Known rows, with every step that occurs:
puli -> gadu -> zuve: [-27 -22   7   5  14  18  -6 -14 -26  11  18  25   4   9   7 -35  -7  16
  -6 -18 -37  17   1   9 -11 -10 -23  -1  -2  -8 -14   0  15 -13   5   1
   9  -9  -6  -3  35  15 -17  18]
mikop -> kuro: [-14 -20 -13  11 -10  -3   1  -8 -19   4   3 -25  -4   5   4 -21  12  10
 -10 -29   6  12  -2 -22   5 -17  -4 -15 -36   3   1   1  -2  -1  -3   2
 -10 -17  23  -4   9 -25   9  16]
nitanuv -> nevoger -> ridi -> duvul -> devak -> vavu: [ 19  13  -1   8   0  36  -6 -24  15  27  -2  18 -50  -2   6  -2  12  11
   8  -3 -30  34 -13 -11   1  30 -14  26   0   8   9  -1   1  16  -4  12
  -3   3 -18 -13  -4  14  13  25]
nitanuv -> nevoger -> ridi -> duvul: [ 17  16   8  -8 -10  33 -14 -53  -4  19   0  -1 -12 -12  28  13  14   0
   8 -11  -8  15   6  -3 -27 -15 -14  44 -12  44  25 -14  21   5 -11   2
  21 -14   7  12  -9  -2  -3   2]
miguv -> fetad -> zipef -> zuve -> gadu -> puli -> vavu -> devak: [ 11   3  13  20  21  -3 -29 -11   2   8 -12  39 -18 -10 -13 -40 -48  14
  14  25 -13   1  12 -20  -1   9   2  10  -4 -26 -47  22   4 -14  14  -2
 -34  17   8 -21  12 -18  -2   7]
puli -> vavu -> devak -> duvul -> ridi -> nevoger: [ -6  14   2   8 -24  34 -23 -38   4  10  -2   2 -16  -7   3  24  -3  31
  27  16 -11  17   6 -10 -22  -8 -14  25  -9  10 -10   9  12 -24   5 -20
 -15   4   6  14   3  -5  26  35]
devak -> vavu -> puli: [ 19  -5  11  28  11  -2  -7  19   5  21  25  20  -6 -33   2 -24 -10   1
   4 -10 -12  13 -11 -10  -6  35  14  -5  25  -7 -21  17   6  16  14  14
 -11  -4  20   4 -13 -17   1 -16]
gisob -> miguv: [ 23  30  -5  -1  -2   0  19 -14  12  -3 -15  -1 -29   3   3 -18   3   9
   8  -8 -13  15   0  11   2 -16   1 -10  14   0  18 -13  -2 -14  -8  -3
  -2 -17   7  -7 -11   4 -24   0]
zuve -> gadu: [-10 -19  16  -8   6  10 -31 -13 -19   5  -8  -8  -2  11 -10 -11 -15 -17
  17  -3 -16  36   5 -13  -4 -13 -12  -8   2  -8 -12   3   0  -6  -2  -5
 -11 -11   2 -18   4   4 -16   6]
kuro -> mikop: [-11 -11 -13  11  25  11  -4  13   7   8   0  -4  -7   6  13  -5  25 -21
   2  22  -5  -8  19   5  -9  19  10   1  -5 -10  11  15 -10   3   6   6
   4  18   8  -9   0  28 -17  -1]
gofu -> mikop -> kuro -> nevule -> guzamit: [ -9  -6 -27  15   6  -1  -3  13   8  28  38 -26 -17   8 -22 -37  10  -7
  -4  -9   2 -15  10  -8 -26 -18  -4   2   2   6  20   7 -19  12  -5   0
  11 -24  12 -25 -14  -8 -17 -17]
duvul -> devak: [  8   2 -14  -3  -4  24   1   8  -5   3 -12   0  -6  11 -17  11  11  29
   0 -11 -10  19   1  -4  16   2  -6  -7   3 -17 -26  -9  -5  -6 -15  -1
 -25  12 -15 -29   2   2  18  12]
nevule -> kuro -> mikop: [-24 -10 -10  33  18  18   4  21   9   7  10 -15 -24   7  15 -13  30 -32
   1  26  -5   5   9  -6 -12  34  20   3  -9   7   2  23 -13   1  14  30
   8  14  20 -17 -18  29 -22  24]
vavu -> devak -> duvul -> ridi: [ -3  16   7  -7 -15  26 -34 -29   2  -3  -3  -7  -9 -11  -4  33   3   9
   0  10  -2  11 -11   2 -21  -1   6  25 -11  -5 -50   0  23 -34  -1  -4
 -26 -10  -2   0 -12   7  38  -3]
zuve -> gadu -> puli: [ -3 -12  35  16  22  -4 -30 -22 -38   5  14  10 -16   8   5 -12 -21  -2
  -1 -10 -21   3  -3 -25  -3  -4  -6 -14  -8 -19 -25  14   2 -13   2  -1
 -24 -12   8 -21  17   7 -39 -26]
gisob -> miguv -> fetad -> zipef: [ 31  26 -32   4  12   7  -6 -23  28  12 -21  32  -5 -17  -2 -20 -14  14
   1  -4   1   7  23  21  16  -8   1  26  13  -5  -1   4 -11  16  -4   3
   1   6  18  -3 -21  -8 -19  24]
zipef -> zuve -> gadu -> puli -> vavu -> devak -> duvul -> ridi: [-10  13  18   4  -5  28 -45 -41  -8   7   0  -4 -28 -10   0   4  -8   8
   7   8 -21  20 -14 -10 -27 -11  -2  21 -19 -17 -64   9  28 -36   2  -3
 -25 -13   1 -11  -1  23  22   5]
gisob -> miguv -> fetad -> zipef -> zuve: [  7   7 -41  11   5   8 -11 -23  18  18 -17  20 -14 -26   9 -49  -2  32
   8 -16 -17   3  11   7  12 -30   2  29  -6 -13   2  14  -4  11   1  14
  17  -3  32  -1 -17  20 -20  27]
gadu -> zuve -> zipef -> fetad: [  4 -17 -27  15  24   1 -33 -19  16   7   5   6   2   9  15 -23   8  16
  -3  13  -9  -7  16  -3 -11  -7  -4  23  -4 -30   5  11  -1  17   6 -17
  11   6  30   1  12  17 -19  13]
guzamit -> nevule -> kuro: [ -9   2  -2  27  11  18  16   8   7  10   6 -14 -42 -10   9 -18   7   7
   0   4  -2  23 -16  -8  -2   8  19  13 -20  22   2  12   0  -1   7  17
   1  -9  14 -22 -27   0 -14   9]
kuro -> nevule -> guzamit: [  2  13 -22   8  10  -2   7  13  14  24  32 -15 -16  10 -27 -19   4  -9
   7  12   1 -17   7   4 -24 -15  -4   9  16  -3  20  -1 -15  13  -2   9
  17 -26  -1 -18 -14   6 -21 -10]
puli -> vavu: [  3  16  11  11  13   3  10  -1  15  13   1   6 -26   4  -2 -31 -14 -19
   7  14 -12  19  -2   0 -13   2 -12  -5  -1  -4 -14  -2   4   9   6 -11
   9  15 -18 -10  16   6   9  30]
fetad -> zipef -> zuve -> gadu -> puli -> vavu -> devak: [  2   3  11  12  21   0 -26  -6   2  10  -9  34 -25  -9 -16 -35 -49  10
  13  23 -13   5  13 -23  -3   1  -3   2 -10 -27 -45  18   6 -12  13  -1
 -38  13   4 -19  15 -13   1  12]
gadu -> zuve -> zipef: [  0 -14  -3  20  36  31 -27 -17  -3  19   6  16  13  13  -6 -25  -6  13
  -6   0  -8   5   9  10  -2 -20  -9  16  -4 -13  13  -3   4 -14   7 -28
  -8   1   9 -15  27  10 -22  26]
zuve -> gadu -> puli -> vavu -> devak -> duvul: [  6  -2  32   3  -8  -2 -54 -17   8  16  -6  18 -24 -16  -6   1 -24  -2
   1  26  -5   6  -1 -29  -2  -6   1  11  -8 -34 -57  31   9 -14  20  -2
 -25  10 -22 -28   2  14  27  15]
nevoger -> ridi -> duvul -> devak -> vavu: [ 20  11  -1   6  -3  32  -3 -17  11  19  -6  16 -44   2   7   8  12   2
   9  -4 -29  36 -15  -7   3  38 -11  23  -7   7  -1  -1   4   7  -4  15
  -1  -3 -17 -14  -6  15  19  28]
fetad -> zipef -> zuve: [-12  -1 -39  -1   5  14 -15  -8  14  24  -9  13 -11 -23   1 -37  -6  21
   2 -16 -14   1  14  -2   7 -36  -6  21 -16 -13  -2  14   0  16   3  18
  10  -2  23   5  -8  25 -11  34]
devak -> vavu -> puli -> gadu: [ -2  -9  11   4   0  10   9  12  -2  26  37  33 -18 -31   6 -28 -13  -1
  12 -18 -35  22  -1   2  -9  20 -18 -15  29  -9 -45  14  14  16   7  12
 -13   1   1   0  -5 -17   0  16]
vavu -> devak: [  5  -2   2  -2   0  -5 -11   9   4 -11 -12  18   4  -5 -16   7 -25  15
   6  25   9 -12   8 -12   4  16  11   4   2 -10 -23   7   3 -20   9   1
 -34   9   4  -5  -2 -30  17 -12]
devak -> vavu: [  6   3   5  15   5   2   0  -2  18  12   6  20 -38  -3   5 -15  -2 -11
   5   8 -18  14 -16  -5   2  39  -2   8   2  -3  10  13  -6  14  11  13
   4  -1 -10   0   0  13   0  14]
nitanuv -> nevoger: [ -2   7   0  13   5  12  -5 -25   8  25  11   7 -10  -7   1 -29   1  25
   0   2  -4  -3   3 -13  -5 -21  -6   9  19   7  18  -2  -8  30   1  -7
  -6  19  -3   3   5   1 -19  -8]
puli -> gadu -> zuve -> zipef -> fetad -> miguv -> gisob: [ 10   4 -35   0  12   8  21 -55  28  21  -8  30 -10 -17  26 -46 -10  27
  17  27 -22   3   3   6   3 -42  -4  28   0 -22   9  -8  19  -9  11 -28
   1 -12   5  -7 -21   7 -29  28]
gisob -> miguv -> fetad -> zipef -> zuve -> gadu -> puli -> vavu -> devak: [ 19  12   9  20  22  -2 -22 -15   7   8 -16  39 -29  -9 -11 -44 -48  17
  16  22 -17   8  13 -15   0   2   2   7  -1 -28 -42  17   4 -17  12  -3
 -33  10  11 -24   7 -17  -9   7]
gofu -> gisob -> miguv -> fetad -> zipef -> zuve -> gadu -> puli: [  8  -9  12  20  19  -5 -30 -39 -26  11   0  23 -40 -11  16 -43 -27  19
   5 -16 -28   5   6 -16   1 -31  -1   5   4 -27 -19  21   4 -17   0  -2
 -20 -17  24 -30   0  17 -48 -17]
ridi -> duvul -> devak: [ 18  -3  -9  -4 -12  34   3 -23 -12   6 -15  -2  -7   4   2  30  20  27
   2 -18 -10  21   1  -6   7   1 -11   8  -9   1 -22  -9   6 -13 -19   5
  -9   6 -10 -17  -5 -10  21  27]
duvul -> ridi -> nevoger -> nitanuv: [-22  14 -10  13   1  35   6 -35  20  15  18   8 -18   4 -21  38  -7  28
  21  12 -26  11  29   0 -12  -7 -14   5 -38   9  15  13  -3 -31  -7 -25
   1 -22  28  23 -19 -11 -16 -10]
kuro -> nevule: [  6  -2 -13   0  21   3 -15 -10  15  25   3   5 -23  -5 -21 -16   1  12
  -3  10  -1 -15 -11  11   3  -7   5  -7 -20 -14   8 -14   0   8 -12  -9
 -19 -15  -3 -19  -1  29   2  -2]
miguv -> gisob: [ 19   1  -9   4   3   8  25 -26   9   6   0  15   0 -25  15 -20  -3  20
  14  24  -2   0 -15   6   0 -18  -2  21   6  -9   4  -6   5 -18   8 -20
  -9  -8  -2   4 -28  -1 -11  -6]
zuve -> gadu -> puli -> vavu -> devak -> duvul -> ridi: [ -4  17  24   1  -5  25 -42 -37  -8   2   1  -2 -25  -6  -4  17  -9   1
   4  13 -15  24 -11  -7 -28  -3  -1  18 -15 -13 -64   4  26 -35   1  -9
 -31 -12  -5 -11   0  14  25   1]

Rows:
[ 24  -4   5  25  11   8  -5  23   5  21  22  22  -8 -27  -5 -18  -4  15
   5 -13 -18  24 -11 -11   3  35  11  -9  26 -15 -34  12   4  13   6  14
 -24   3  12 -10 -14 -15  11 -10]	duvul -> devak -> vavu -> puli
[  7  -4  11  -7 -23  -3 -44  -6  16   7  -9  11  -7 -24  -3  22  -9  11
  -4  23  11  -8   1 -19   6  -4  11  19  -4 -25 -41  26   7 -13  17   5
 -19  10 -16 -13 -13   7  38   7]	vavu -> devak -> duvul
[-14   4  11  15 -17  35 -37 -49 -11  14   1   4 -25  -5   8   5  -9  37
  31   8 -25  23   4 -21 -24 -19 -16  23 -18  -1 -21  17  13 -29   7 -17
 -20  -3  16   4   9   7   8  31]	zipef -> zuve -> gadu -> puli -> vavu -> devak -> duvul -> ridi -> nevoger
[-17 -24  12  18  20  17 -10  -4 -22  20  31  36   0  -7  10 -48 -13  17
  -4 -20 -43  22  -7   5 -12   9 -18  -4  10  -9 -25   8  18  -5  12   9
   4 -11   4  -1  28   7 -16   8]	devak -> vavu -> puli -> gadu -> zuve
[ 15   6 -36   5  16   4  17 -56  31  17 -15  24  -3 -15  26 -44  -7  26
  14  31 -13  -1   1   4   5 -42   6  31  -2 -22  22  -7  15 -13  12 -28
   2 -13   9  -7 -23   9 -30  19]	gadu -> zuve -> zipef -> fetad -> miguv -> gisob
[ 30   4   7  19   6  21 -10   9   1  23  18  19 -11 -30   4  -8   0   9
   8 -18 -21  31  -8  -9  -7  34   6   7  18   2 -25   5  14   9   2  16
 -15  -6  15  -7 -17 -14  14 -11]	nevoger -> ridi -> duvul -> devak -> vavu -> puli
[-10 -13   9  14  14  42 -16 -25 -25  32  27  36  -6  -7  13 -44  -4  30
  -2 -28 -51  36  -1   2 -18  -1 -27  13  10   4 -19  -2  23  -1   3   7
   2  -8   0  -7  26   9 -14  11]	nitanuv -> nevoger -> ridi -> duvul -> devak -> vavu -> puli -> gadu -> zuve
[ 38  14  -1  23   2 -10   6 -28   9 -11 -18  15  -7  -6  16 -26   4  22
  10   0  -4   5  -3  18  10  14  14  17  24  -2   5   1  -8 -12  -3  -6
  14  -2  18 -13 -20 -12 -22 -15]	gisob -> miguv -> fetad
[-10 -13  15  16  22   0 -37 -28 -30  16   9  16 -23  -2   6 -31 -23   7
   1 -18 -28   6   3 -25   0 -25  -8  -4 -18 -25 -26  21   3  -5   4   7
 -18 -14  19 -18  12  19 -45 -10]	fetad -> zipef -> zuve -> gadu -> puli
[ 18  13   9 -14 -13  29 -12 -43  -8   7  -7  -3  -8  -8  28  27  14 -13
   7 -12  -6  19   5   4 -24  -3 -12  40 -21  42  16 -13  25  -9 -11   6
  25 -20   8   9 -12  -3   8   7]	nevoger -> ridi -> duvul
[-20  11  11  19   6  35 -21 -46  16  22  17  20 -35   2 -25  32 -25  24
  24  24 -34  19  28 -18 -15 -10 -16   2 -40 -10 -16  28   3 -37   1 -27
 -15 -18  21   6 -11  -6 -15  -7]	zuve -> gadu -> puli -> vavu -> devak -> duvul -> ridi -> nevoger -> nitanuv
[-12 -18  26  19  20  -4 -34 -25 -36   8  11   8 -23   3  10 -31 -18   9
   2 -16 -30   4  -5 -27  -1 -19  -5 -10 -16 -23 -25  20   4 -13   3   5
 -16 -16  18 -20  15  18 -43 -22]	zipef -> zuve -> gadu -> puli
[  1  33   3 -11   3  28 -22 -15   8  21   8   6 -11  -1   4 -20   0   1
   8  -1 -10  13  10   1 -18 -18 -10  32   5  28  29 -20   7  20  -6  -7
  -1  -4   0  -3   0  24  -6 -29]	nitanuv -> nevoger -> ridi
[  9   3 -43  10   0   5  -8 -23  18  17 -19  23 -26 -32  14 -50  -9  36
   9 -15 -15  -1  15   8  10 -39   4  33   6 -14   5  17   1   4   0   7
  10  -4  29  -7 -23  20 -15  23]	gofu -> gisob -> miguv -> fetad -> zipef -> zuve
[ -1  23  20   4  -6  22 -32 -34  -2   1   4  -1 -24  -9   0  20  -4   7
  -1  13  -9  11 -14  -3 -26   0   3  20 -16 -12 -58   4  27 -34   2  -7
 -27  -8  -5  -7  -2  13  31   1]	gadu -> puli -> vavu -> devak -> duvul -> ridi
[ -2  21  11  -2 -11  26 -29 -29   7   0  -2  -5 -19 -10  -4  22  -1   4
   2  16  -5  16 -11   3 -25  -1   1  23 -12  -7 -55   0  26 -31   1  -7
 -21  -4  -9  -2  -7  11  40   9]	puli -> vavu -> devak -> duvul -> ridi
[ -6 -10   9  -3  -3   9   9  13 -11  21  36  22   0 -30   1 -19 -12   6
   9 -22 -27  14   8   5 -10  -2 -17 -19  27  -7 -48   8  18   8   0   6
 -15   1   6  -1  -2 -24   0  10]	vavu -> puli -> gadu
[  6 -10   8   2  -4  24  11   1  -7  29  33  31 -22 -31   7 -15  -5  10
  13 -27 -39  31   1  -1  -8  20 -22  -9  25  -6 -51  10  19  11  -1  14
 -14   1  -3  -4  -5 -23   9  29]	ridi -> duvul -> devak -> vavu -> puli -> gadu
[ 15   2 -33   6  17   6  20 -49  27  25   0  32   0 -28  26 -52 -12  30
  17  21 -23   4   4   5   1 -38   2  24  11 -24   0  -4  22  -8  12 -26
  -4 -14  14  -6 -25  -2 -29  19]	vavu -> puli -> gadu -> zuve -> zipef -> fetad -> miguv -> gisob
[  1  -1  22  17  17  -5 -22  -3  -4   3  -7  26 -24  -3 -13 -33 -43   9
  14  24 -16   2   6 -26  -6   5   0  -3  -9 -24 -44  18   7 -20  13  -3
 -36  11   3 -22  18 -14   2  -1]	zipef -> zuve -> gadu -> puli -> vavu -> devak
[-18  18  -2  13  -1  34  -9 -37  32  21  14  17 -29  -3 -26  36 -17  28
  23  27 -25  13  29  -8 -15  -6 -13   9 -39  -2  -7  23   2 -32   0 -27
  -6 -13  18  16 -18  -8   1   1]	puli -> vavu -> devak -> duvul -> ridi -> nevoger -> nitanuv
[ 19  13  -7  -9 -10  47  -8 -30  -8  18 -11   2 -14   4   2  21  20  27
   4 -19 -16  28   6  -6  -2  -9 -16  23  -7  15  -7 -18  11  -2 -22   0
 -10   4 -12 -19  -4   2  19  14]	nitanuv -> nevoger -> ridi -> duvul -> devak
[ -4 -16 -22   8  15   0 -13 -17   1  28   4 -12 -27  -3 -18 -32  10  19
 -10 -10   4  -5 -11  -4   7 -19   2 -16 -47 -11   8 -12  -2   9 -13  -8
 -27 -27  12 -22   5   9   6  10]	mikop -> kuro -> nevule
[ -4  18 -40 -10  -3 -23   6 -32  37   4 -23   2 -14   5  19 -17  -4   2
   6  13  -9  -7  18  -8   9 -22  16   7  -8 -10  14  -1  12  19   1   1
  18  -6  11  -8  -9   6 -13  25]	zipef -> fetad -> miguv
[-10   8 -40  -7  12  -3  -4 -39  34  17 -15  14 -13   8  14 -34 -10   7
   5   9 -22   1  25   0   5 -33   2  11  -7 -18   9  -3  18  14   3 -13
  11  -4  12 -13   5   8 -24  47]	puli -> gadu -> zuve -> zipef -> fetad -> miguv
[  4   2  11   0  -5  35   3  -8  -5  39  36  33 -25 -32   9 -24  -4  13
  15 -26 -42  35   4  -1 -15   9 -26   2  27   5 -39   3  20  21  -2  10
 -16   2  -2  -5  -5 -13   4  19]	nitanuv -> nevoger -> ridi -> duvul -> devak -> vavu -> puli -> gadu
[ -4   5 -27  14   5  -4   8   9   4  27  32 -27 -18  12 -25 -29  10  -4
   1  -2   4 -10   6  -6 -21 -23  -6   0  -2  -1  21   0 -16  12  -3   9
  11 -34  12 -21 -10  -7 -17  -4]	mikop -> kuro -> nevule -> guzamit
[ -3   9  18  21  31   6 -17 -20  -4  27   7  18 -39   0  -2 -53 -33 -13
   8   1 -30  24   3 -16 -12 -16 -19  -7 -14 -22 -32  14   6   9   7  -5
  -7   5  -4 -23  24  21 -22  28]	fetad -> zipef -> zuve -> gadu -> puli -> vavu
[ 20  11 -38   0  10   0  22 -50  39  16 -16  19  -8 -20  24 -32  -5  21
  19  34  -8  -6   3   3   8 -40   7  30   1 -21  17  -7  12  -7   9 -28
  -3  -9   8  -6 -34   2 -24  18]	zuve -> zipef -> fetad -> miguv -> gisob
[  0  -8   6   3  -1  18  10  16  -5  29  36  32 -19 -27  -2 -23  -8   8
  12 -22 -38  28   0   1  -4  18 -19 -18  29 -15 -51  10  14  14   1  10
 -22   4  -5  -8  -2 -15   8  23]	duvul -> devak -> vavu -> puli -> gadu
[ -9 -16  11  10  14  37 -15 -17 -26  24  25  34  -3  -6  12 -34  -4  20
  -1 -28 -49  36  -2   6 -17   6 -25  11   4   0 -26   0  26 -11   2  10
   4 -17   1  -8  24   8  -6  15]	nevoger -> ridi -> duvul -> devak -> vavu -> puli -> gadu -> zuve
[  8 -11  -1  15  32  56 -26 -23  -6  36  20  32  -5  -1   0 -26  -5  14
   3 -17 -34  33  11  12  -8  -8 -25  23   2  -8  -8  -4  19 -11   1 -20
 -14  -4   7 -20  20   6 -13  40]	nevoger -> ridi -> duvul -> devak -> vavu -> puli -> gadu -> zuve -> zipef
[-11 -22 -10   0   9  16 -43 -25  -9  19 -17   6  -4  -8  -6 -39 -18   4
  21 -13 -25  33  13  -8   3 -30 -10  15  -5 -16 -17  16  -3   3   1   7
   3  -8  22 -17  -6  17 -26  25]	miguv -> fetad -> zipef -> zuve -> gadu
